Each row comes from the steps of one path. Every step used is in the known rows, and no mark comes twice. Write the path behind each row, first mark first.
Known rows
M, F, D, S, L: [ 32  -4  -3   0  23 -16  49 -48   0 -10 -23  10  -9   9  35  47  19 -19
 -11 -56  15  -2  24  25   9 -24  12  -1  -4  -8  16   3  47  23]
J, S, L, K: [-20  -7  13  22  -6 -37  49 -22  13   7  20  14  -8   2   0  30  40 -31
  62 -50  48 -20  34 -16   1   6 -10 -21  -8  32  26 -27  20  18]
D, Y, M: [  0 -32  -5  14  -3  23 -27  -7  31  -2 -17 -17 -10 -15   3  31  -5  -1
   6   7   4  -9  29  -1 -17  -7 -15  -3  -4  15  -1  19  17  31]
U, N, L, S, D, Y, M: [-27 -27   4   6   3  -8  40 -38  25  26  -1  -3 -22  -4 -11  25  25 -17
  42 -13  12  16  52   1  44 -17 -50  28 -14 -17  56 -10   3  31]
U, N, J: [-41   5  11 -20 -18 -55  40 -16  -1  20 -34  13  19  14 -16 -17   8  23
 -15  25 -18   0   8  13  25 -11  16   4   9 -41  30  -9 -24 -17]
Y, D, F, M, S, L: [-12   0 -20  -5  28   6  13 -54 -10   9 -24  -4 -16 -24  38  16  19 -10
 -16 -27 -26 -13  48  14  32  -9  12   9  19 -13  -7   5  42  18]
S, D, Y, M, F: [  4 -30 -29  -4   0  14   9 -19  34 -13   5 -32  -7  -4  23  11   9 -21
  12 -13  17  -8  15  24  22 -31 -57  12   9   2 -13  25  36  58]
Y, D, F, M, S: [ -9   1 -28  -9  24  14 -19 -53  -8  13 -27 -10  -9 -10  30  -3   5  -3
 -35 -13 -38 -14  42  14  23  -3  -1  25  21 -29 -15   7  31  25]
F, D, S, L, K: [ 18 -17  15  21  42  -1  45 -23 -12  19   0   4 -28   4  22  48  34 -19
  19 -40  15  -4  53   2  -9  -6   2   1  -8   9  48 -23  33   6]
Y, M, F: [-13  -8  -7  -4 -19 -27  -7 -39  46  13 -27 -27  27   6   4  23  -2  -9
 -27  -9  12  -4   0  22  36  -4 -33  -9  24   6 -11  17  25  55]
P, E: [ 17   7  -3   6   5 -10  -8   5  24 -18  22 -10 -13  -5  13 -17   3   3
 -20   6 -10  -2 -19  -4   9  26  33  -1 -28   1  18  -3  21 -11]
D, F, M: [ 18   3 -10 -10  35  18 -23 -31 -21  21 -20  17  -5 -11  27  17  -4  10
  -9 -24   7   0   7  -7 -24 -18  27  -2  17  -1  27  19  17  15]
U, N, L: [-32  12  19  -9  -2 -43  38 -21   9  10 -20  12   8   1 -20   9   1  19
   4   8  -7  13   8   8  26  -8   7   6 -12 -27  46  -1 -16 -18]
S, D, Y, M: [ -4 -23 -21   2   7  35   0  -2  17 -11  18 -28 -29 -12  15   2  17 -14
  26   4   4  -7  26   4  11 -25 -58  10   3  11  -2  17  21  30]
N, J, K: [-48 -23  -7 -13  -7 -55  16  -2   4  -7   6   1  -5  40  -4 -13  10  16
  15  -4  38  -8  22   8  -3 -17  -3 -14  27 -19  19  -2  -4  -8]
F, D, S, L, K, J: [ 15 -39  33  27  33  -3  60 -35 -17  10 -10  19 -36   2  12  41  42 -21
   8 -33  18   8  61   4   1  -2   9 -20 -11  -5  45 -20  25  -9]
N, U, Y, D, F, M, S: [-17 -11 -17 -36 -11   7   6 -35  25  42 -40  -7 -34  16 -12 -31   5  35
 -36   1 -22  14  33  18  51 -18  13  33 -13 -55  30  34  40  35]
L, S, D, Y: [ 24 -46 -21  14  13  39  22  -8  -3   8  31   1 -38  -1  15   9  23 -43
  53 -37  27   8  41  -3   6 -15 -39  35 -12  -4  10 -18  16  39]
L, S: [ 13 -24   0  15   0   8   7 -18   0  28   6  10 -11   7  -4  15  15 -31
  23 -30  20  11  27 -10  12  12 -14  19  -5  -3  13 -28   1  27]
L, K, J, S, D: [-24 -39  14  21 -13 -21  46 -26   5   6  29  10 -17  20 -13 -20  45 -33
  38 -24  42  -2  37  -3  20   8 -49 -19   0  -7  17 -21   0  16]
D, F, M, S, L: [ 28  -8 -11  -9  24  -7  16 -48 -18  22 -24  22 -19 -23  38  38  13 -16
  14 -46   9   0  27   3  -1 -27  31   1  13 -18  13  14  31  29]
N, L, S: [  1 -24   8   6   6   2  32 -24   5  15   8  12 -33  12 -15  29  14 -30
  39 -21  33  21  43  -6  23   9  -5  -1  -7 -23  45 -13   7  10]
F, M, Y, D, S, L, K: [ -9 -48  -1  13  16  16  41  -5  30  53 -22 -22  -5 -19  14  70  18  -5
   8 -37  -6 -11  60  25  35 -12   0 -11 -28  19  22   9  56   8]
K, J, S: [-14 -12  22  15 -27  -8  22 -39  -8 -27   0  44 -26  12 -18 -14  30 -16
  14 -18  18  -3  27 -15   4   5  -4 -34 -16 -14   0  -6  -9 -17]
Y, D: [-37   6 -11   2   5  13  -5 -11   7 -12  -3 -24   2  -3   3 -19   4   4
 -27  17 -36 -13  23  11  32  17 -16  11   6   3 -20  -8  12  -8]
N, L, K, E: [-18 -21  29  23  12 -25  41 -13  31   3  11   9 -28 -12 -23  13   9  -1
  29   4  54  24  31  11  31  22 -14  -5  -8 -28  62   0  23  19]
M, F, D, S, L, K, E: [ 26 -19  16  26  28 -32  62 -51  21   0 -15  17 -14  -7  25  44  28 -17
  -2 -58  50   9  34  32  27  -6  -7  10  -8 -16  40  -6  64  50]
U, Y, M, F, D: [ -2 -19 -15 -26 -30 -16  21 -37  58  27 -37 -31  17  16  -6  -5   2  30
 -37  -2   2  10  31  35  50 -24 -27   0 -23 -19  22  25  36  54]
K, J, N, L: [-23 -30  36  -3 -11   5  38 -35   0  -7  -9  32  -9  32 -46  -7  12  18
   2  -4  44  22   9  13 -10   9  25 -52 -12  -2  24   5 -16 -35]
L, S, D, Y, M, F: [ 16 -52 -26  10  -1  18  17 -37  32  16  10 -18 -15   4  18  26  23 -50
  33 -45  36   4  40  14  34 -18 -64  28   4   0   1  -5  36  82]
D, S, L, K: [ 13 -33  15  25  19 -24  33 -13  13  21  -1   1 -19 -12  14  73  16 -37
  45 -44  22   1  30  -6 -17  -3   8  -5   2  13  32 -23  19  32]
S, L, K, J: [-16 -56  38  23  -2 -36  66 -10  11  17  -2   6   2 -15  -7  30  28 -20
  26 -15  39  15  30  10  21  12  14 -42   2  15  21 -17   9   1]
S, D: [ -6   5 -16 -11  10  15  27   4 -11 -10  33 -12 -19   1  14 -27  21 -15
  20  -3   1   0   0   6  26 -19 -44  11   6   0   0  -2   5   2]
J, S, D, F: [ -5  27 -28  -4  14   2   5 -47 -19 -30  29  20 -38  17  23 -18  29 -27
  45 -53  29 -19  15 -20 -11 -20 -38  17   5  -9   2  -5   9  20]
J, K, E: [-31  -5  12  26   8 -37  -3  -7  23 -28  25  22 -19  -6  -2 -16  12  25
  22 -32  58   9   8  -1   8  -4 -31  16  -7   5  20  -2  14  14]

Which path is each row?
[  5 -35 -12 -18  25  38  39 -46   4  50   5  14 -18  39 -16  28  17   2
  46 -73  75  15  31  19  -3 -23  -5  -1 -26   8  45  11  25  11]  J, N, L, S, D, F, M, Y
[-43 -49  41   8 -29 -38  47 -50  41  57 -19  -5 -11  28 -42  15  44  -8
   4 -15  54   9  31  19  38  14 -22 -28  11  13  18  -4  17  36]  Y, M, S, L, K, J, N, U
[ -8 -29 -19  11  -3  14   3  -9  32   0 -29 -27 -11   3   0  40 -10  -2
 -13 -23 -25 -10  35  21  22  -4 -13  21 -39 -23 -35  13  27   0]  M, Y, D, S
[-16 -54  -6  23   4 -12  40  -5  46  20 -23 -37  -3  -6   4  67   5 -16
  13 -40   4  -9  53  26  29   1  -9   8 -33  -1 -16  -2  41  14]  M, Y, D, S, L, K
[ -6  -7 -30   3 -18   4  14 -44  30 -29  16  -4 -21  13  18   6  29 -33
  38 -43  33 -28  28   3  11 -29 -66   4  -4   7  -9  14  37  57]  J, S, D, Y, M, F
[-19 -15   0  19  34  -9  25 -58  13  17 -16   2 -22 -42  29  13  28  -8
  -8 -29   8  -2  60  21  49  11  -5  19  14 -20  17  -4  57  44]  Y, D, F, M, S, L, K, E
[-12 -23 -11  -5 -12   2  33 -20  38  -3 -22 -14 -28 -17   1  22   6   5
   7 -13 -36   7  46  11  33 -16   9   7 -35 -16  16  -2  26  21]  U, Y, D, S, L
[ -5 -23 -27 -24  -6  -4  31 -45  27  23 -36 -11 -16 -25  18   4   8  14
  -8 -21 -29   6  55  24  45 -26  20  14 -18 -37  10  16  41  39]  U, Y, D, F, M, S, L
[ 14 -23 -24  -1  14  35  16  11  -3 -23  27 -10 -29  -9  21  -8  10 -13
  34  -7   8  -3  14   6  -6 -29 -29  18  -9  -3  -4  11  17  13]  S, D, Y
[ -8   3  -5  -7   0 -10   5 -48  27  13 -26 -25  18  18  12   8  15   6
 -47  -8   7  -8  22  28  41  -7 -38  -4  14   5   4  15  38  35]  Y, M, F, D
[-17 -23 -15   4  32 -12  19 -48   5  33 -20 -19  -1 -20  33  24  21 -16
  -7 -32  -8 -13  58  19  30   1   3  11  25  -7   5  -6  45  40]  Y, D, F, M, S, L, K
[ -2  -4 -29  -7   3 -10  -7 -53  14  10  -3 -28 -28   1  23   0  18 -31
   5 -17   1  -5  27   8  32 -19 -68  29  26 -35 -22   9  15  60]  Y, M, S, D, F
[  8 -46 -18  17   7  40   8 -20  15  18  24 -15 -37  -4   9  16  30 -45
  46 -28  24   3  51  -7  21 -10 -65  28  -4   9  12 -13  21  55]  L, S, D, Y, M
[ 19 -24 -12   9   7  27  -3 -31   8   5 -18 -15 -27   4  16  11  18  -1
 -17   2  -6 -14  64  15   0 -13 -29  20 -16 -21  -1  13  34  25]  F, D, Y, M, S
[ 13 -25  -5  -9  -5  27  16  11  12  43 -19  -1   7  -7   1  28   1  19
  -5 -16   3  -1  14  20  20 -23   6 -14 -36   5  11  34  32 -12]  F, M, Y
[ 28 -32 -34  -3  -6  13  23  -8   3 -15  17 -10 -36  -4  23  -6  13 -34
  35 -16  -2  -5  28  19   8 -31 -38  37 -10 -46 -30   8  19  39]  M, S, D, Y
[ 25 -17  -5   7  27  41   6  -4 -16 -13  -5   3 -18   4  17   1  10  17
  -9  -2   2  -8  42   8 -29 -15  10  12 -24  -2  14  10  26 -10]  F, D, Y
[-39 -16   9   1 -18 -53  72 -25   4   8   5  18 -19  22  -6  12  43 -26
  52 -19  45 -22  48  -2  11   2   7 -39  14  -9  39 -22  14   3]  N, J, S, L, K
[  9 -44  -7  15 -15  -2  12 -24  34  -1 -18 -13 -24 -26  15  51  12 -26
  28 -12   7  -9  49   8   4 -14 -12   0  -9  -3 -15  14  31  46]  D, Y, M, S, L
[  1 -89  16  32 -21 -22  31 -31  42  17 -25 -13 -17 -22   0  54  21 -33
  26 -10  28   3  67  16  13  -2 -14 -21  -5 -11  -7   4  26  55]  D, Y, M, S, L, K, J
[-44 -33  19 -21 -15   9  11 -50  20  12 -41  16 -11  45 -53 -48   5  57
 -42  -5  25  24  10  17   7   6  34 -14 -15 -16  14  17  -1  -5]  K, J, N, U, Y, D, F
[-17 -46   8  38   6 -10  48 -14  54   6 -20 -15 -23 -29   1  56  12  -9
  15 -40  19   2  54  29  48  10 -17  16 -45 -14  -3   1  54  20]  M, Y, D, S, L, K, E
[-20   9 -19  -8  38  29 -26 -39 -11   8 -21  -9  -3 -13  27  -3   2  14
 -37  -7 -30 -12  30   6  12   1   9   9  24   2   3   9  28   6]  Y, D, F, M
[-20 -43  26  28 -22 -32  29 -28  12  12   5  19  -2  17 -23   0  30 -22
  23 -22  42  -4  38  -7   1  20 -16 -29  -3  -5  17 -21  -3  17]  L, K, J, S
[ -3 -25  -6   3  13  33  35 -11  15  27 -27  -7 -19 -24  19  60  16  -1
  -2 -35 -23 -10  49  21  37 -23  10 -12 -33  13  10  21  54 -13]  F, M, Y, D, S, L
[ -2 -22 -36 -26 -10   6   0 -43  28  28 -40 -16 -10  -9   9 -15  -6  22
 -27  -8 -39   4  49  24  35 -20   6  26 -17 -53   3  19  31  46]  U, Y, D, F, M, S
[ 16 -25  -3  10  11  18  29 -32   6   0 -16 -10 -33 -10  26  31  31  -8
   3 -12   3 -13  70  15  12 -18 -16   5 -18  -3   5  10  45  17]  F, D, Y, M, S, L
[  8 -16  -3  10  22  41  -9 -17   5   1 -14 -15 -19   1  12  12  15  16
 -17   9  -1 -13  52   6 -11 -10 -19   5 -14  13  16  14  31   4]  F, D, Y, M
[-33 -10  10 -25 -35  -5   4  -4  52  43 -23 -18 -26  22 -41 -19   7  39
 -17  24   6  21   9   3  46 -12 -13   4 -19 -13  45  31  18  27]  N, U, Y, M
[-61 -59  39  -2 -20 -22  77 -20  44  42 -15  -5   2  25 -51 -14  32  33
  -1  -6  42  21  34  27  43  15  19 -33 -19  24  40  -7  20   3]  S, L, K, J, N, U, Y, D
[  8 -19 -13   5  10  22  31 -14  -8  20  38   0 -30   8   8  -6  34 -43
  41 -33  21  10  27  -5  35  -5 -54  29   0  -4  15 -29   7  28]  L, S, D
[ 28   7   1   8  34  26   5 -26 -25  -3  -6  12 -36  15  19  18  17  -3
 -11 -20 -13  -6  36  -3 -20 -11  -4  16 -13 -15  28  -7  17  -9]  F, D, S
[-40 -57  28   1 -17 -19  60 -20  46  30 -28  -4 -43  12 -35   7  26  12
  -4  -3   6  27  49  13  54   2  13  -8 -24 -26  49   5  30  19]  N, U, Y, D, S, L, K, J
[ 11   9 -25 -19  43  31   4 -25 -29   9  15   4 -24  -8  37 -10  17  -6
  12 -27   6   0   6   0   5 -35 -20  10  21  -3  24  16  22  14]  S, D, F, M
[-33 -36  18  11  -6 -22  70 -31   8  -7  31  12 -40  23 -21  -4  43 -33
  55 -15  53   9  49   1  32   4 -41 -34  -3 -27  49  -8   7   1]  N, L, K, J, S, D
[ -3 -19  -5  -3  14  15  54 -22  -4   7  36   3 -50  14  -4   9  31 -41
  56 -25  33  21  41  -1  43  -4 -42  10  -3 -26  45 -14  12  12]  N, L, S, D
[-17 -45  25   0  -3  21  62 -46  -8   6  22  31 -31  38 -40 -14  37 -15
  34 -28  58  29  28  11  18   3 -19 -30 -11  -4  34 -16 -12 -13]  K, J, N, L, S, D
[-25 -25  17  -2   7 -11  27 -16  22  35   7  -4  18  44 -41  14   3  18
  27 -17  64   4   9  17 -27  14   4 -23  -1  25  44 -10  -2   9]  J, N, L, K
[-31 -11   6 -16 -10   1  40 -12  36  12 -21  -5 -50   7 -19   5  16  20
  -3  -4 -16  14  29   5  47 -13  17  12 -27 -18  41  13  35  10]  N, U, Y, D, S, L
[-21 -47   3  11  22 -14  32 -61  -1  26 -30  -4  -9 -20  22  19  28 -17
 -17 -25  -5  -2  67  21  38   8  10 -10  23 -21   2  -5  37  25]  Y, D, F, M, S, L, K, J
[-50 -22  40  14 -20 -68  61 -45  19  19 -16  29   3  16 -38   8  26   1
  25 -13  27   9  40  -1  27   7  -9 -17 -17 -32  60 -20 -17  -5]  U, N, L, K, J, S
[ 27 -39 -28  -3  25  35  22 -29  -7  47   6   3 -26   3  23  23  21 -29
  35 -67  35  12  38   6  26 -28 -31  30 -16 -14  17   3  31  35]  L, S, D, F, M, Y
[-23  -8 -11 -40  -8  19   2 -49  24  55 -35   3 -10  47 -33 -37   6  57
 -34 -20  11   6  15  26   9 -15  24  21 -15 -14  27  23  27  30]  J, N, U, Y, D, F, M, S
[-16 -19 -14  -7   0  37  12   3  18  35 -23 -22   9 -11   5  13   6  24
 -29  -4 -26 -11  35  30  47 -12  -6  -5 -30   8  -5  28  42 -18]  F, M, Y, D
